In the rows, 128 means zero.
Known rows, with every way that one mark hangs from another
k32(k198 k331): [120 122 123  95 148 105 133 125 148 115 159 127  93 119 131 126 127 147
  85 131 119  91 110  92 125 122 107  87 115 116 145  86 148 147 118  92
 100 116 137 143 142 115]
k583(k842(k286(k76) k331(k32))): [138 121 162  76 140  78 159 131 133 103 153 129 118 135 124 128 131 139
  68 157  47  89 121 108 129 114 133  85 126 116 120  93 149 135 108  95
 108 167 142 148 146 102]
k842(k286 k331(k76 k99) k583): [124 121 192  86 148  81 121 150 127 106 113 125 109 140 118 120 117 121
  75 132  74  83 107 115 131 119 103  38 121 128  84  78 161 187 163  77
  75 146 156 140 116 105]
k198(k32(k331)): [137 136 128 101 149 107 133 123 147 110 163 121  99 105 126 120 111 148
  79 123 117 106 124  91 125 106 135  85 116 113 148  72 156 148 126  86
 123 102 138 140 142 127]
k99(k286): [126 146 163 113 162  91 144 136 107 116 193 115 115 113 140 128 135 129
  79 137 112  89 103 105 134 121 114 131 116 122 125  73 158 151 143  87
 100 128 150 146 133 114]
k99(k286(k76(k864) k842(k583))): [108 118 178 112 164  75 145 115 102 117 186  97 119  93 134 119 141 132
 109 147  47 100  93 168 136 118 117 119 121 117 112  69 139 131 156  93
  98 103 167 132 139 115]
k198(k32(k331(k842))): [131 134 113  96 146  97 162 118 143 107 165 126 101 118 129 119 103 145
  81 120 116 107 125  98 125 109 133  93 117 113 146  80 156 173 125  89
 123 108 140 140 157 126]
k842(k286 k331 k583): [135 137 194  81 154  63 144 153 121 114 117 128 117 112 123 122 130 122
  83 153 106  84 102 118 131 112 129  80 117 117 102  83 160 157 162  80
 103 141 147 136 134 109]
k331(k32(k198) k76(k864) k842): [110  90 107 105 154  80 154 126 118 108 175 109  99 147 131 126 129 169
 110 143  71  90 128 173 129 136  99 131 119 114 121 103 164 172  75  98
 102 151 162 133 153 114]
k583(k842(k331(k32))): [141 139 106  84 141  83 153 130 134 110 163 128 114 145 130 133 137 144
  69 153 106  90 124 111 126 118 115  93 125 118 133  91 160 126 101  97
 122 155 135 143 156 105]
k32(k331(k76 k842(k583))): [113 122 130  95 158  75 155 107 151 109 139 121 112 132 125 114 118 127
  78 128  78 105 115  96 129 127 125 107 120 118 132  96 156 177 166  83
 104 119 143 139 137 110]
k286(k76 k99 k842(k583)): [110 122 120 120 159  63 137 126 103 116 137 114 120 112 115 122 127 127
  81 133  62  95 103 100 125 104 114 187 122 110 177  64 154 121 130  90
  77 109 138 145 121 114]
k198(k32(k331(k76(k286) k99))): [156 118 126 105 139 127 120 125 160 100 158 111  89 125 111 117  91 133
  61 115  85 101 131 112 128 115 112  46 118 124  97  67 149 175  84  83
  90 114 157 143 122 125]
k99(k286(k76(k864) k842(k331))): [112 119 147  76 154  99 142 107 116 116 200 112 119 112 129 124 142 131
 109 154  48  95  96 149 132 121 126 101 127 115 121  72 141 133 174  91
  79 109 166 137 146 115]
k842(k331(k99) k583): [131 139 138  94 145  73 129 170 125 117 121 127 114 139 121 129 124 126
  80 134 115  86 105 117 127 113  91  36 118 128 102  67 156 179 154  83
  92 135 144 139 126 110]
k583(k842): [131 142 114 115 152 105 154 113 117 109 162 116 106 118 130 129 131 126
  65 127 108  95 112 121 128 114 108 127 120 121 136  88 153 129 142  97
 101 143 139 145 144 110]
k286(k76): [118 125 125 114 162  89 142 116 111 112 154 112 124 112 126 126 134 129
  82 131  58  97 109 112 125 111 122 123 117 116 139  84 146 152 147  87
  90 129 138 150 124 111]
k99(k331(k842(k583))): [124 138 122 112 172  54 153 140  81 125 131 117 116 118 124 123 133 126
  85 164 115 105 102 126 128 118 105  96 117 123 123  74 158 175 147  86
 121 127 141 134 145 113]
k32(k198 k331(k76(k286))): [139 104 121  93 146 117 132  94 162 106 164 112  86 119 120 118 115 136
  68 137  80  91 115 117 130 131 105 102 118 116 108  93 142 147  72  89
  79 130 148 145 128 114]
k286(k842): [116 141 114 111 156 104 126 124  95 116 162 116 115 116 128 129 131 129
  80 130 107  94 107 119 126 111 119 126 119 115 142  83 155 120 140  94
  99  90 141 149 147 114]
k286(k76(k331) k99 k842(k583)): [114 121 121 118 158  66 131 125  70 117 136 120 119 115 116 122 127 127
  70 170  68  94 104  67 124 108 109 152 121 107 174  62 151 121 115  90
  83 117 138 145 124 113]
k198(k32): [133 133 128 117 151  96 135 124 105 108 160 114 103 107 128 123 112 146
  78 125 113  94 123 122 126 103 125 118 114 113 138  71 160 147 105  87
 114 118 140 140 137 127]
k99(k286(k842) k331): [120 147 144 106 168 100 117 130  67 127 199 117 110 109 133 129 139 127
  80 171 106 101  97 103 132 118 111 103 122 122 127  61 157 119 143  90
 109  87 152 142 146 115]
k99(k286(k76) k331(k842)): [112 129 139 106 175  74 162 112  83 121 193 113 120 114 132 125 136 127
  81 167  60 100  99 106 131 120 106 108 122 124 126  68 150 178 150  86
 101 130 149 144 138 111]
k842(k331 k583): [130 138 139  87 153  64 140 139 123 117 131 124 116 124 127 126 132 126
  83 149 112  91 104 119 127 115 121  87 118 117 119  77 154 152 152  82
 105 135 137 136 134 110]
k32(k331(k99(k286) k842)): [119 150 148  99 146 100 158 151 147 115 186 125 110 138 137 126 123 128
  76 116 116  94 107  78 132 124  98  52 118 133 117  70 155 205 167  90
 100 119 156 144 146 112]
k76(k864): [123 134 125 114 164  98 142 140 117 117 159 109 116 112 124 128 142 133
 110 136 110 100 108 163 129 119 114 121 116 117 121  87 153 151 169  88
 102 126 162 134 144 117]
k76(k331(k842(k286(k99))) k864): [123 128 147 110 162  83 171 157  89 114 145 125 112 118 116 125 131 124
  99 166 122  92 108 105 131 121 117 156 118 114 142  78 165 182 158  89
  90 161 174 134 151 116]
k331(k32(k198) k76(k286)): [146  98 120 111 150  89 130 118 120 105 168 102  94 133 123 126 123 152
  72 152  74  80 128 148 130 130  97 128 117 115 104  97 153 141   4  95
  99 154 149 145 131 113]
k331(k32(k198) k76(k864)): [116  91 123 108 155  92 126 135 121 109 173 109  97 136 130 128 135 168
 109 148  71  87 125 168 129 134 102 126 118 114 123  99 158 145  71  94
 101 146 161 133 142 114]
k286(k76(k864) k842): [110 117 117 108 161 105 135 113 104 116 166 104 120 106 118 124 138 133
 109 135  50 104 102 164 127 115 126 124 121 112 132  84 141 128 162  95
  89  97 158 140 145 116]
k842(k286(k76) k331(k99) k583): [128 121 192  86 147  69 134 162 127 110 111 125 121 122 117 124 122 121
  80 137  57  83 102 113 129 107 113  28 121 127  90  72 146 188 158  80
  79 147 151 142 116 106]

Rows
[137 142 142  86 145  91 163 141 138 108 142 134 100 126 115 128 123 119
  66 142 114  82 108  85 128 112 113 157 125 116 156  74 164 131 156  89
  76 170 148 145 142 107]
k583(k842(k286(k99) k331))
[116 126 148 115 154  83 145 152 113 107 194 116 118 155 142 128 124 147
  74 128  74  86 122 112 133 133  91  91 122 130 106  80 170 202  96  90
 104 143 160 150 136 107]
k331(k32 k76 k99(k286) k842)
[109 126  96 117 160  90 134 120 102 115 158 115 119 116 115 125 129 128
  79 129  66  93 106  92 122 106 116 191 123 109 188  70 154 120 135  92
  72 108 140 153 125 113]
k286(k76 k99 k842)
[121 125 126 118 150 102 123 146  81 113 145 120 118 132 119 130 128 127
  68 150  67  91 115  76 124 113  91  37 117 125 115  72 143 181 129  87
  83 137 143 153 119 112]
k286(k76(k331(k99)))
[122 142 147 112 162  73 173 157 113 110 143 124 117 120 117 124 121 121
  81 126 121  85 108  95 129 112 118 192 118 115 155  79 170 176 149  89
  85 153 154 148 139 112]
k331(k842(k286(k99)))
[122 129 154 108 177 100 117 107  86 121 194 114 105 121 131 122 135 129
  73 167  76 102 101  97 133 133 107 111 122 125 118  71 163 151 154  78
  95 121 153 143 124 111]
k99(k286 k331(k76))
[112 121 138 112 158  72 133 113  96 114 143 109 123 105 123 122 129 127
  81 137  51  97 104 124 126 107 119 118 120 113 133  78 143 124 136  91
  97  97 136 146 131 111]
k286(k76 k842(k583))
[146 139 107  93 147  64 143 140 125 116 132 114 109 116 109 123 122 113
  72 155 119  89 105 123 129 110 109 155 123 111 134  60 153 118  95  89
  84 123 149 139 135 114]
k76(k286(k99 k842(k331 k583)))
[120 128 159 100 139 113 124 154 149 117 188 126  88 127 138 130 125 148
  80 121 120  81 106  81 131 125  84  36 116 131 118  65 150 174 118  92
  88 122 153 144 135 114]
k32(k198 k331(k99(k286)))
[128 119 140  93 143  64 113 166 131 110 128 127 117 161 124 127 125 144
  78 144  75  88 125 112 126 125  97  42 123 126 100  81 166 175 107  82
 102 141 144 139 119 104]
k842(k331(k32 k76 k99) k583)
[114  98 122 110 150  87 121 124 112 107 168 117  99 142 134 128 126 165
  79 143  74  83 126 121 126 129 103 125 118 114 133  97 164 142  50  94
 101 145 139 147 133 109]
k331(k32(k198) k76)
[110  99 108 112 142  84 135 146 114 105 158 119  98 164 130 131 113 162
  78 121  76  78 131 126 126 131  73  82 121 124 113  92 166 198  54  97
  89 153 148 148 140 108]
k331(k32(k198) k76 k99 k842)
[111 118 128 113 162  65 158 111 112 108 138 113 114 134 127 118 122 127
  76 129  71  96 113 132 130 124 113 136 119 117 116  94 162 177 144  84
  93 137 145 142 132 109]
k331(k76 k842(k583))
[125 120 173 117 177  67 120 140  91 116 119 119 104 119 111 117 125 124
  77 169  82 100 101  90 132 122 116 156 120 119 142  67 175 153 152  74
  83 141 155 137 108 108]
k842(k286(k99(k331(k76))) k583)
[132 138 124 113 169  36 150 165  82 123 137 118 124 133 132 127 142 144
  88 180 112 107 114 124 128 119 110  90 119 120 118  78 166 170  94  90
 152 134 141 133 152 110]
k99(k331(k32 k842(k583)))
[114 120 108 108 159  74 154 125 113 106 166 116 122 153 131 124 126 145
  77 136  73  97 127 118 126 128 116 139 121 116 132 102 169 171 100  92
 115 140 145 146 145 108]
k331(k32 k76 k842)
[108 119 110  86 145 110 123 144 122 115 155 116 117 135 112 128 129 130
 107 131  53  96 105 157 124 113 102  43 126 123 110  70 137 158 175  91
  69 104 164 138 141 113]
k286(k76(k864) k842(k331(k99)))
[133 146 164 122 149  81 128 185 111 116 191 118 120 139 143 135 138 147
  80 135 112  87 118 108 132 121  96  70 117 131 108  69 164 172  97  93
 118 133 155 147 134 111]
k331(k32 k99(k286))
[146 100 111 107 161  87 115 127  96 113 163 107  91 131 119 126 129 150
  72 187  76  92 124 140 130 134  93 100 120 119  96  83 153 142   4  91
 110 143 150 144 134 113]
k99(k331(k32(k198) k76(k286)))
[122 119 164 117 158  98 120 162 122 112 203 106 113 145 135 129 136 153
 102 137  72  94 121 151 135 137  93  77 121 130  93  77 163 178 122  89
 102 140 179 134 128 112]
k331(k32 k76(k864) k99(k286))
[131 117 171  76 142  73 135 158 121 110 148 133 102 131 132 131 132 157
  89 161 107  71 118 113 128 119 119  70 119 114 114  92 158 148  65  93
 112 158 144 141 149 109]
k842(k286 k331(k32(k198)))
[119 118 127 117 153 107 127 149  89 116 149 115 118 124 113 130 134 131
  99 156  65  97 112 124 127 121  94  35 118 124 105  73 141 183 154  89
  82 137 164 139 127 116]
k286(k76(k331(k99) k864))
[112 130 148 114 154  84 164 139 111 111 186 111 120 131 135 128 124 127
  77 116  63  87 104 112 130 116  91  85 120 131 111  67 149 210 143  91
  77 138 155 151 130 110]
k331(k99(k286(k76)) k842)
[150 143  82 117 169  73 164 145  98 122 147 109 110 120 105 128 125 114
  72 167 128 100 106 118 128 117  97 170 120 119 141  63 161 169 101  87
  96 147 152 142 140 115]
k76(k286(k99(k331(k842))))
[130 122 151 113 172  76 113 160  94 116 147 125 112 134 114 123 130 143
  78 177  83  99 117  78 128 126 118 162 124 116 155  75 182 145 105  81
 107 143 156 144 122 108]
k842(k286(k99(k331(k32 k76))))
[108 103 120  91 149 116 121  93 152 109 163 125  87 131 127 122 119 148
  78 129  79  91 115  89 126 132 107  99 118 116 146  96 153 147 120  87
  85 123 140 145 131 112]
k32(k198 k331(k76))
[115 114 164 103 167  85 178 130 115 108 150 109 124 109 119 120 133 126
 112 133  51  97 105 166 132 116 136 117 118 116 109  93 146 187 177  90
  89 144 170 136 147 113]
k331(k842(k286(k76(k864))))
[139 126 104  99 146 115 150 125 162 104 153 115 106 145 112 119 110 114
  64 114  82 101 119 116 129 129  98  60 120 128  88  87 149 204 123  87
  83 126 160 149 133 112]
k32(k331(k76(k286) k99 k842))
[126 110 140  84 154  63 133 145 136 112 143 115 118 142 124 122 139 149
 111 166  66  99 121 167 130 131 120  92 123 114 108  94 163 152 126  83
 117 143 160 126 135 109]
k842(k331(k32 k76(k864)) k583)
[147 126 121  97 156 117 135  96 162 109 163 110 107 119 114 117 123 117
  66 136  80 106 119 108 130 128 124 107 119 117 110  94 147 148 123  84
  93 120 152 147 127 112]
k32(k331(k76(k286)))
[113 123 109  97 137 103 148 149 149 113 151 130  91 144 128 129 113 146
  82 111 120  85 114  96 125 123  81  44 117 129 127  83 149 200 119  96
  89 126 145 144 151 114]
k32(k198 k331(k99 k842))
[120 116 111  78 149  82 133 137 118 114 169 117 127 135 122 127 146 150
 115 161  47 100 116 152 125 117 132  90 127 109 128  86 145 125 124  96
 112 110 155 136 153 111]
k286(k76(k864) k842(k331(k32)))
[130 124 164  83 139 106 149 139 136 103 136 129 109 134 115 129 120 119
  62 127  52  83 108 106 128 109 102  40 125 129 101  78 145 167 161  91
  68 159 150 150 132 103]
k583(k842(k286(k76) k331(k99)))
[138 118 132 113 156  87 127 105 108 107 145  97 107 112 115 117 120 113
  66 141  68  96 108 153 132 121 114 130 120 114  96  85 145 120  93  90
  88 105 152 144 130 112]
k331(k76(k286(k842(k583))))
